What can hang from each mark
Z577: Z716 Z811
Z845: Z716 Z811
Z317: Z716 Z811
Z716: Z236 Z317 Z369 Z516 Z577
Z236: Z811
Z811: Z317 Z369 Z845
Z369: Z716 Z811

Known rows, with every way that one mark hangs from another
[Z236 [Z811 [Z317 [Z716 Z516 Z577]] Z369]]: [ -1   5  19  14   6  -2  27  -3  12  10 -13  12  16  -1   5   2 -26   4
  -9  -9  22  -1 -16   3]
[Z369 [Z716 Z317] [Z811 Z845]]: [-13   0  17  14  16  -5   5   6  22  -1 -28  -6  29   9 -20  -8 -10  11
 -17   2  13  14   0  11]
[Z811 Z845]: [ -9  -3   2  14  -4  -2  17  10  13 -12 -34   4  27  11  -1 -15   5   3
 -16 -11  27   0 -19   3]
[Z716 Z236 Z317 [Z369 Z811] Z516]: [ -5  14  -4  28  13 -18  16   2   7  19  -2   9  -1   2  12 -17 -12  14
  -5   4   8 -30  20  -3]
[Z369 [Z811 Z317]]: [ -5   5  21  20  11   7  21   9  18   4 -25  12  30  -6   1  -8 -10  10
 -11  -5  17  -1 -17   8]
[Z577 Z811]: [ -8   2   6  11   4   6  28   6   9   3 -12   1  18   7  -1 -12  -5   8
  -6 -15  25 -11 -30  16]
[Z811 [Z317 Z716] Z369 Z845]: [ -6   1  14  20   3  -6  27   5  19   2 -43  17  24   4   0   3 -16  -1
 -21 -24  26  17  -6  -5]
[Z236 Z811]: [ -4   1  15  13   5   4  20   2  11  -2  -9   6  24   3   3  -9 -10   3
  -4  -4  19 -11 -31  14]
[Z577 [Z716 [Z236 [Z811 Z317 Z845]] Z369 Z516]]: [ -7   2 -14  16   2  -2  29   8  -1  27  -6  18  12   7  11 -10 -19   7
  -9   4  15 -11   4  -7]
[Z845 [Z716 Z236 Z317] Z811]: [ -1  -8   1  20   2   9  19  11  -4  28 -58  -7  10  -5   6 -16   5  10
 -13 -19  23 -17  -6  17]
[Z811 Z317 [Z369 [Z716 Z236 Z516]] Z845]: [-11   3   6  21   3  -1  25   9  11   0 -20  16  24  -1   1   0 -11   3
 -24 -27  21  15   5  -2]
[Z369 [Z716 [Z577 [Z811 Z845]]]]: [-14  -4   4   5   7  -3   8   8   6   3 -19 -17  15  16  -7  -6  -9  14
 -11  -9  22   2  -6   7]
[Z845 Z716 [Z811 Z369]]: [  0 -15  -1  18   2  16  24  13   4  12 -53  -4  21  -4   2  -6   0   6
 -11 -30  29  -9 -15   8]
[Z716 Z516]: [  8  -2  -4  18  -5  -5  15   5  -1   0 -16  -1  14   4   4 -18   6   8
 -10  -2  21 -23 -18  -4]
[Z369 [Z716 Z236 Z577] [Z811 Z317]]: [-18   7  17  15  17   3   5  11   6  13 -17   0  20  -3   2  -2 -17  21
 -14  -2  13   4   9   4]
[Z236 [Z811 [Z317 [Z716 Z577]] Z369]]: [ -4   5  22  14   9  -1  26  -2  15   9 -16  11  18  -1   4   4 -27   3
  -8 -11  21   2 -18   6]
[Z845 [Z811 [Z317 Z716] Z369]]: [  0  -1  19  24   3   6  22   9  11   9 -37   1  16  -4   2  -2  -7   9
  -9 -25  23  -8 -13  10]
[Z716 Z236 Z317 [Z369 [Z811 Z845]] Z516 Z577]: [-15  16  -9  16   5 -25  12   2   9  19 -11   1  -8  10  14 -16 -18  23
  -9   8  21 -20  32 -13]
[Z317 [Z716 Z236 Z516] Z811]: [ -4   6  10  30  -5 -12   4  -2 -15   9 -33   9  15   4   4 -14   0  14
  -2   2  20 -20  -7 -14]
[Z317 [Z716 Z236]]: [ -3   0   6  23   8 -10   4   6  -8  10 -35   1   9   7   7  -7  -5   8
 -11  -3  16 -21  -6  -3]
[Z716 Z236 [Z317 [Z811 Z845]] Z369 Z516 Z577]: [-15  16  -8  22  -3 -29  11  -3   2  20 -16   1  -9  13  15 -18 -11  20
  -1   1  22 -22  28 -15]
[Z369 Z811]: [ -7   3  13  18  11   5  13  10  15  -6 -21   6  30   0  -3 -10  -5  11
  -9  -1  17  -7 -20   4]
[Z236 [Z811 Z317 [Z845 [Z716 Z369 Z516 Z577]]]]: [ -4   1  11   8  -2   4  33   0  14  13 -28  14  24   1  10  -9 -17   4
 -11  -8  32   6 -14   8]
[Z369 [Z716 Z236 Z317 Z516] Z811]: [ -7   6   9  20  16  -6   3   6   3  10 -10  -3  16   0 -10 -11  -9  17
 -15   7   6  -7   8   5]

Rows
[ -3   2  13  22  -1   4  20   9   4  12 -33   1   8  -5   7  -4  -8  14
 -11 -22  26 -13  -4   3]
[Z845 [Z811 [Z317 [Z716 Z236 Z516 Z577]] Z369]]
[-18   4   6  22  -4  -6  10   4   4 -11 -23   8  28   7  -5  -6  -2  11
  -7 -17  24   5  -5 -11]
[Z317 [Z811 [Z369 [Z716 Z236 Z516 Z577]] Z845]]
[-12  13  -2   9  -4 -20  16  -2   2  12  -9   1  -6   6   8 -12 -15  16
 -18   2  25 -11   8  -7]
[Z716 [Z236 [Z811 Z369 Z845]] Z317 Z516 Z577]
[ -4   4  20  17   8   6  31   2  18   4  -7  17  25  -6   5   1 -21  -1
  -8 -17  19   0 -25  12]
[Z236 [Z811 Z317 Z369]]
[-14   7   6  21   8   4  19   9   1  -1  -1  15  17  -3  12  -5  -9   5
 -10 -14  14 -17 -15   6]
[Z716 [Z236 [Z811 Z369]]]
[ -6   6  -3   3 -11  -5  30   3   8   5 -15   1   6   7   5 -11 -12  17
 -15 -11  39  -2  -8  -9]
[Z716 Z516 [Z577 [Z811 Z317 Z369 Z845]]]
[-11   3   2  11  -1  11  44   6  10  10 -25  20  22  -1   3  -7 -12   5
 -19 -30  34  10 -15   7]
[Z577 [Z811 Z317 Z369 [Z845 [Z716 Z236 Z516]]]]
[  7  -2   0  23   6 -18   9   0   0  12 -28  -2   5  13   6 -10 -10   8
  -2   3  19 -26   3 -10]
[Z317 [Z716 Z369 Z516]]
[-13  -1  -8  13   3   4  22  11  -2  17 -18  12  20   7   3  -8 -12   5
 -14   2  14  -4 -13   0]
[Z577 [Z716 [Z236 [Z811 Z845]]]]
[-22  10  -3  15  11  -9  14   6   3  13   1   4   1   9  26  -5 -21  15
   2  -6  19 -26  11  -2]
[Z716 [Z236 Z811] Z369 Z577]
[ -7   6  -5  16   4 -18  11   1  -7  20 -18  -3  -7  14  15  -9 -17  18
  -4   2  25 -27  13 -13]
[Z317 [Z716 Z236 Z369 Z516 [Z577 Z811]]]
[ -2  -6 -21  15   2  -5  18   8 -11  26 -36  -1   3   4  22 -13  -7  12
  -8  -8  27 -24  12 -12]
[Z845 [Z716 Z236 Z369 Z516 Z577]]
[-11  -5  -7  17   4  -4  25   8  11   1 -45  11  22   5   0  -4  -6  -2
 -23 -26  26   8  -3  -4]
[Z811 Z369 [Z845 [Z716 Z236 Z317]]]
[ -3  -9  -2  12  -2  -3  21   6  12   6 -57   1  24   9  -2 -16   2   1
 -20 -12  29   5 -13   5]
[Z811 [Z845 [Z716 Z317]]]
[ -9  -1   3  23  17  -9  10   8   8   3 -12  -3  13   4  -5   3 -12   3
 -13 -21   7  -6   1   3]
[Z811 [Z369 [Z716 Z236 Z317]]]
[ -2   4  -6   3  -9  -6  20   3   0   7 -11  -9   2  10   6 -16  -6  20
  -9  -1  35 -18 -13  -6]
[Z716 Z516 [Z577 Z811]]
[ -4   3   8  27  -5 -18  10  -5   2   3 -39   9  20  15  -1 -13  -6  11
   3   1  26  -9   1 -16]
[Z317 [Z716 Z369 Z516] [Z811 Z845]]
[ 11 -10 -12  18   7 -10  23   1   4  30 -45  -4   7   6   7 -15  -7   2
  -7  -7  20 -18   3   0]
[Z845 [Z716 Z317 Z369 Z516]]
[-12  12   0   9 -11  -5  20   4  -6   9  -8  10   5   0  19 -15  -9  18
 -17   1  31 -12  -1  -8]
[Z716 [Z236 [Z811 Z317 Z845]] Z516 Z577]
[  8  -7  -7  22   4 -10  22  -2   3  29 -46   0  12   4   5 -16  -6   3
  -2  -7  21 -16   2  -2]
[Z845 [Z716 [Z317 Z811] Z369 Z516]]
[ -1  -1 -12  18   1 -15  22   1   8  28 -25   4  11  15  -5 -14 -14   6
  -4   8  13  -7   4 -10]
[Z577 [Z716 [Z317 [Z811 Z845]] Z369 Z516]]
[-13   8  11  14   3   2  34   4  12  12 -24  14  17   8   5 -10 -14   8
 -11 -18  29   2 -13  12]
[Z577 [Z811 [Z317 [Z716 Z236 Z369]] Z845]]
[-10  -2   4  23  -8   0  21   3   7  -7 -40  14  34   3  -4 -10   1   4
  -7 -20  29   6 -16 -10]
[Z317 [Z811 Z369 [Z845 [Z716 Z516]]]]
[ -2   8  -8   8   4 -25  23  -5  15  26  -8 -14 -14  18   6 -15 -20  17
   0   0  25 -23  12  -2]
[Z716 Z317 Z369 Z516 [Z577 Z811]]
